Every row comes from one small tree of marks. The marks that hang from a mark follow it in brackets, in the order of their numbers. Every link used is in the known rows. Which tree was each row made from?
Known rows
q808[q894[q622[q596[q993]]]]: -21.5; -1.6; 7.6; 10.1; -34.5; -11.7; 5.8; -19.5; 2.8; 18.3; 4.9; -2.4; 4.9; -7.2; -18.1; 2.1; 33.8; -20.1; 13.9; 24.3; 17.6; 6.0; -32.2
q596[q993[q622[q165[q608] q894]]]: -20.9; -19.6; -6.0; -0.5; -22.5; -4.4; 4.9; 9.3; 1.3; 32.0; -14.3; -14.6; -6.6; -8.7; 9.7; -4.0; 20.6; -17.4; 10.6; 28.0; 14.0; 9.4; -44.1
q993[q596 q622[q165 q894[q808]]]: -20.6; -15.2; -2.9; -6.7; -23.1; 8.7; 9.2; 14.9; 17.7; 17.2; 0.3; 2.3; -1.6; -20.6; 14.1; -9.3; 15.5; -25.1; 12.0; 27.5; 16.9; -7.2; -56.0
q74[q596]: -26.5; -4.4; 9.3; 0.8; -2.7; -0.2; 7.5; 3.1; 6.8; 22.7; -2.4; 14.5; -2.1; 11.6; -6.4; 5.4; 11.4; -12.7; -5.5; 20.2; -3.9; -0.2; -13.8
q894[q622]: -18.7; -9.1; 6.7; -3.0; -7.8; -7.9; -0.5; -7.3; 6.1; 19.4; 15.1; 1.7; -3.0; -4.0; -9.7; 2.2; 9.9; -13.0; -0.5; 26.4; 9.6; 1.0; -22.9
q596[q622[q165[q608] q894[q808] q993]]: -23.3; -20.8; 4.0; 0.3; -0.9; -8.2; 4.5; 28.3; 13.4; 22.1; 9.0; 6.3; -2.0; -0.4; 17.7; -3.1; 21.2; -18.6; 11.6; 39.2; 31.5; 1.4; -64.1
q608[q165]: -24.0; -5.9; 7.6; -9.4; 2.5; -7.3; 4.5; 1.7; 7.3; 18.9; -13.8; 1.9; 0.3; 1.9; 14.9; 5.3; 26.5; -15.8; 8.0; 28.3; -3.5; 6.7; -22.0
q808[q894[q622[q165 q993]]]: -21.0; -4.3; 1.6; -0.9; -8.2; -13.8; -0.9; -2.3; 7.9; 21.7; 9.0; 0.2; 5.6; -3.0; -11.9; -0.1; 20.0; -16.8; 24.5; 34.9; 27.1; 9.3; -41.4
q596[q622[q165 q894] q993]: -27.5; -6.6; 5.1; 5.8; -14.9; -4.7; 2.6; 4.1; 7.1; 20.4; -2.6; -0.2; -5.3; -6.1; 8.3; 3.8; 10.9; -29.5; 19.0; 31.5; 19.2; 2.1; -41.2
q622[q596 q894]: -19.2; -15.1; 5.1; -1.0; -18.5; 0.1; 9.3; 0.3; 10.1; 14.6; 8.0; 5.1; 1.5; -17.6; 1.8; 1.4; 6.8; -14.6; 2.7; 29.4; 13.1; 0.9; -36.6
q74[q596[q993]]: -27.7; -3.4; 11.1; 8.8; -12.5; 7.4; 6.0; -3.6; 0.6; 23.2; -12.3; 10.3; -7.2; 12.7; -6.9; 4.4; 20.8; -16.4; 2.9; 18.8; -10.1; 3.4; -15.2
q993[q596 q622[q165[q608]]]: -28.3; -11.4; -10.2; -13.7; -15.4; -10.2; 8.8; 7.8; 5.7; 31.9; -15.2; -3.0; 2.6; -1.4; 9.7; -7.1; 20.6; -18.0; 7.9; 22.5; 7.8; -0.9; -24.6
q808[q894]: -22.0; 1.4; 6.3; -4.0; -3.2; -14.4; 3.9; -0.8; 5.8; 20.7; -14.6; 0.2; 4.1; 4.6; -7.3; 4.0; 15.8; -21.2; 4.6; 16.9; 11.4; 9.6; -26.4
q993[q596[q622[q165[q608] q894[q808]]]]: -28.1; -11.6; 0.1; -3.8; -6.7; -8.4; 9.6; 26.2; 16.0; 19.2; 6.3; 3.2; 0.4; 0.2; 24.2; -3.3; 20.7; -28.2; 7.9; 31.9; 27.0; -9.5; -53.8
q808[q894[q622[q993]]]: -18.5; -2.4; 6.7; -0.2; -5.3; -13.0; -1.6; -5.5; 7.4; 20.9; -2.2; 1.8; 2.8; 0.0; -19.0; -1.2; 15.8; -12.2; 19.0; 26.8; 17.6; 14.6; -36.2
q74[q596[q622[q894[q808] q993]]]: -25.0; -8.9; 18.8; 9.2; -3.5; 5.4; 7.2; 21.6; 18.4; 15.0; 7.1; 23.5; -4.6; 5.5; 0.4; -0.4; 10.2; -14.7; 10.0; 28.3; 13.9; 0.7; -53.8
q808[q894[q622]]: -18.1; 0.9; 7.9; -0.8; -8.1; -18.6; 0.1; -6.4; 7.6; 19.9; 3.9; -3.6; 3.1; 0.7; -15.6; 2.9; 16.6; -17.7; 4.9; 21.9; 21.1; 7.5; -28.0
q894[q622[q993] q808]: -15.8; -17.9; 8.4; 1.4; -10.0; 3.4; -0.8; 1.9; 10.4; 15.4; 20.5; 12.1; -5.1; -4.9; -6.5; -3.4; 21.6; -9.1; 6.0; 32.5; 15.4; 0.9; -48.8
q894[q622[q165]]: -20.0; -11.5; 1.0; -3.7; -10.5; -8.8; 0.0; -3.1; 6.8; 20.8; 27.5; -0.4; -1.3; -8.2; -2.3; 4.3; 13.5; -17.6; 4.8; 35.3; 19.9; -5.3; -30.3
q596[q993[q622[q165[q608] q894[q808]]]]: -18.2; -23.9; -2.3; 2.3; -26.1; 1.2; 5.8; 16.9; 6.2; 27.2; -5.6; -10.8; -8.9; -9.0; 16.4; -6.1; 31.1; -19.6; 3.6; 28.6; 17.9; 2.4; -62.1
q808[q894[q622[q165[q608] q993[q596]]]]: -25.2; -3.1; -6.6; -6.2; -6.4; -17.2; 4.1; 5.0; 7.3; 26.7; -2.7; -3.8; 8.9; 4.7; -3.9; -6.0; 27.9; -16.9; 28.9; 33.2; 23.4; 6.2; -37.5

Which tree is each row?
-30.7; -6.0; -2.1; -6.6; -3.0; -14.9; 8.3; 19.5; 10.6; 24.1; -1.5; -2.5; 2.4; 0.6; 18.6; -1.9; 10.7; -25.4; 12.7; 30.7; 21.8; -3.5; -35.8  q993[q596[q622[q165[q608] q894]]]
-34.4; 0.5; 0.0; -7.5; -7.3; -9.4; 6.9; 3.6; 11.0; 21.0; 1.1; 10.3; 4.5; 1.1; 7.6; 1.6; 13.4; -28.9; 17.6; 26.8; 14.6; -8.2; -20.7  q993[q596[q622[q165]]]
-22.2; -20.2; -4.8; -6.1; -5.2; 6.5; 7.2; 25.0; 13.8; 18.8; -0.5; 5.3; -2.6; -4.7; 21.4; -10.9; 23.4; -16.6; 15.8; 38.6; 18.2; -2.9; -62.2  q622[q165[q608] q894[q808] q993[q596]]
-21.5; -22.9; 0.0; 10.1; -36.0; -5.3; 8.0; 0.7; 3.2; 22.1; 33.5; -0.6; -0.3; -8.5; 7.9; 0.7; 46.6; -16.6; 1.4; 38.8; 27.1; -10.8; -46.4  q894[q622[q165[q608] q596[q993]] q808]
-23.9; -3.5; 1.2; 9.4; -36.9; -12.2; 6.2; -16.0; 4.3; 20.1; 13.2; -3.6; 7.6; -11.4; -10.5; 4.2; 35.5; -24.5; 20.1; 33.1; 28.1; 0.3; -34.5  q808[q894[q622[q165 q596[q993]]]]
-36.6; -3.4; 6.0; 9.3; -10.2; -12.6; 8.1; 10.3; 0.4; 33.1; -3.4; 5.4; -1.4; 21.7; 4.1; 6.9; 29.3; -22.1; 7.2; 26.0; 9.1; -0.9; -17.8  q74[q596[q622[q165[q608]] q993]]
-25.3; -11.5; -2.1; 0.0; -26.4; -1.4; 3.1; -6.6; 1.7; 28.5; -12.8; -4.4; -5.2; -8.5; 0.1; -1.9; 22.1; -22.4; 13.7; 23.7; 4.5; 4.8; -26.4  q596[q993[q622[q165]]]
-31.4; -7.6; 7.7; 11.5; -10.3; -8.0; 8.5; 18.0; 4.0; 29.2; -4.3; 0.3; -3.1; 11.9; 8.2; 5.4; 19.3; -21.3; 10.1; 29.9; 17.1; 1.0; -38.6  q74[q596[q622[q165[q608] q894] q993]]
-22.1; -16.5; 0.1; 1.1; -22.9; -3.4; 5.3; -6.4; 8.5; 19.8; 33.4; 9.7; 5.7; -18.0; -6.6; -0.9; 19.0; -10.5; 17.9; 43.7; 25.4; -3.4; -36.1  q894[q622[q165 q596 q993]]
-20.6; -20.0; -6.8; -7.8; -18.1; 0.2; 9.9; 23.1; 14.4; 24.0; -4.2; -4.1; -1.3; -12.1; 20.2; -10.6; 23.1; -21.1; 4.8; 27.8; 17.5; -5.3; -57.3  q993[q596 q622[q165[q608] q894[q808]]]
-19.9; -20.6; 3.4; 8.7; -35.0; 10.5; 9.9; 3.1; 10.7; 12.4; 16.9; 4.6; -2.8; -21.1; 14.0; -0.4; 30.9; -24.6; 8.7; 37.6; 23.7; -9.5; -60.3  q622[q165 q596[q993] q894[q808]]
-27.6; -12.4; -1.2; 3.9; -31.4; 1.0; 8.7; -11.5; 2.2; 20.8; 8.7; 4.2; 0.9; -10.3; 3.4; 3.9; 28.4; -22.9; 13.9; 32.8; 12.0; -4.4; -28.3  q622[q165 q596[q993]]
-23.7; -16.8; 4.4; 0.1; -4.7; -14.1; 6.3; 27.4; 12.3; 20.6; 17.1; 1.0; -2.4; 0.5; 22.0; 1.8; 20.7; -24.6; -0.9; 34.7; 34.7; -5.7; -57.6  q596[q622[q165[q608] q894[q808]]]
-29.9; -5.1; 9.8; 5.8; -0.9; -0.6; 7.2; 18.3; 13.4; 22.7; 6.7; 16.0; -0.1; -0.3; 1.0; 3.0; 2.6; -16.3; 22.4; 35.0; 20.3; 1.1; -41.9  q74[q596[q622[q165 q894 q993]]]
-20.4; -11.3; 12.5; 1.6; -6.7; -5.4; 4.4; 16.5; 16.3; 12.9; 8.6; 8.9; -3.9; -3.8; 8.3; 1.8; 7.8; -24.3; -0.8; 25.6; 22.9; -1.7; -52.9  q596[q622[q894[q808]]]
-22.0; -20.5; -3.1; -1.2; -17.7; -11.4; 6.3; 2.0; 4.4; 26.5; 29.2; 3.7; 6.4; -9.5; -1.8; -2.5; 26.5; -6.4; 12.8; 43.4; 25.7; -0.5; -36.0  q894[q622[q165[q608] q596 q993]]
-26.1; -7.7; 4.8; -2.1; -4.6; -10.9; 4.1; 11.9; 11.5; 19.5; 9.5; 2.1; -0.5; -7.5; 9.0; 5.6; 1.6; -25.4; 11.4; 32.7; 25.3; -1.4; -40.6  q596[q622[q165 q894]]
-18.8; -20.7; 3.5; 2.0; -25.8; 4.1; 10.9; 12.8; 14.3; 11.1; 30.1; 8.6; 2.2; -22.0; 16.0; 1.2; 20.7; -21.0; 1.5; 38.9; 31.4; -12.3; -60.1  q622[q165 q596 q894[q808]]
-22.3; -10.7; -2.8; 1.6; -17.8; -21.3; 6.9; 1.2; 5.5; 26.9; 19.0; -1.2; 12.5; -5.0; -7.9; -0.1; 33.7; -11.3; 18.2; 38.9; 36.2; 6.1; -42.2  q808[q894[q622[q165[q608] q596 q993]]]
-15.1; -20.0; 8.5; -0.7; -4.3; 11.2; 2.8; 14.0; 14.0; 12.6; 0.6; 11.3; -7.6; -9.3; 6.6; -5.9; 9.8; -13.2; 7.1; 31.1; 11.9; 5.9; -61.0  q622[q894[q808] q993]
-30.6; -7.0; 4.5; -4.4; -1.1; -10.8; 2.2; 7.2; 9.3; 23.9; 6.9; 13.8; 1.5; 1.3; 1.3; 1.5; 9.6; -20.2; 22.9; 32.6; 21.6; 2.6; -29.9  q596[q622[q165 q993]]
-23.3; -21.0; -2.6; 4.2; -24.5; -3.2; 10.0; 4.8; 2.2; 23.5; 4.3; -6.0; -0.9; -11.5; 13.5; 0.2; 25.3; -18.1; 7.9; 36.9; 19.7; -0.3; -44.3  q622[q165[q608] q596[q993] q894]
-18.3; -26.8; -3.4; -0.4; -30.7; -5.1; 13.7; 19.4; 11.9; 23.6; 17.6; -3.2; 1.7; -21.3; 14.3; -3.9; 28.4; -14.9; -1.5; 33.8; 30.7; -5.4; -60.9  q993[q622[q165[q608] q596 q894[q808]]]
-25.2; -16.2; 4.4; 6.9; -15.3; -7.1; 5.7; 20.0; 8.1; 22.2; 4.1; -1.9; -6.5; 0.6; 20.5; -0.1; 30.1; -27.1; 6.6; 32.9; 27.0; -2.2; -60.6  q596[q622[q165[q608] q894[q808]] q993]
-19.8; -2.6; 5.9; 2.6; -21.6; -17.4; 6.6; -12.4; 8.7; 17.4; 15.6; 0.3; 9.3; -7.2; -16.6; 2.8; 25.2; -17.3; 7.3; 25.8; 24.9; 3.4; -31.1  q808[q894[q622[q596]]]
-19.5; -22.1; 3.6; 3.9; -27.9; 1.6; 6.7; -0.2; 13.1; 14.3; 43.3; 15.0; 3.5; -19.1; -1.2; -2.2; 30.0; -11.5; 13.2; 44.3; 30.0; -10.6; -53.3  q894[q622[q165 q596 q993] q808]
-32.8; -0.5; 14.5; 4.5; 1.3; -4.8; 6.1; 7.5; 9.2; 24.7; -3.2; 24.0; -0.4; 15.9; -11.2; 3.0; 8.6; -12.8; 13.5; 22.4; 4.0; 5.5; -19.7  q74[q596[q622[q993]]]
-19.2; -21.0; 0.6; -1.1; -11.1; -11.8; 2.5; 11.1; 7.9; 22.6; 32.9; -1.8; -0.9; -0.4; 10.7; 0.6; 31.4; -14.9; -9.3; 36.8; 26.8; -9.2; -44.1  q894[q622[q165[q608]] q808]
-16.3; -22.3; 2.0; -3.2; -19.9; 3.8; 6.2; 15.8; 15.2; 19.6; 8.8; 0.3; -4.1; -20.4; 12.1; -3.5; 14.5; -20.3; 2.9; 30.2; 23.8; -3.4; -60.1  q993[q622[q165 q894[q808]]]
-27.4; -7.0; 4.5; -2.3; -11.3; -0.6; 7.9; 18.7; 19.3; 12.3; 9.7; 9.9; 0.0; -8.4; 17.3; -2.4; 13.6; -31.3; 13.8; 31.8; 25.5; -12.9; -53.2  q993[q596[q622[q165 q894[q808]]]]
-18.2; -15.9; 3.4; -0.1; -15.8; -2.5; 0.9; 4.4; 11.7; 16.6; 35.0; 4.5; -2.5; -8.7; 5.3; 1.7; 23.3; -19.0; -1.2; 36.7; 25.9; -11.8; -46.5  q894[q622[q165] q808]
-24.1; -9.2; -1.8; 7.9; -32.3; -19.5; 7.8; -7.6; 0.9; 26.6; 11.4; -10.9; 7.5; -1.8; -4.5; 2.2; 43.6; -20.3; 14.8; 33.5; 31.0; 2.2; -36.7  q808[q894[q622[q165[q608] q596[q993]]]]
-28.3; -11.3; 2.0; 4.6; -11.5; -11.8; 4.0; 11.8; 3.0; 27.4; -6.2; -7.6; -5.0; 1.8; 14.2; 2.4; 19.5; -25.2; 12.5; 31.6; 21.8; 3.4; -43.2  q596[q622[q165[q608] q894] q993]
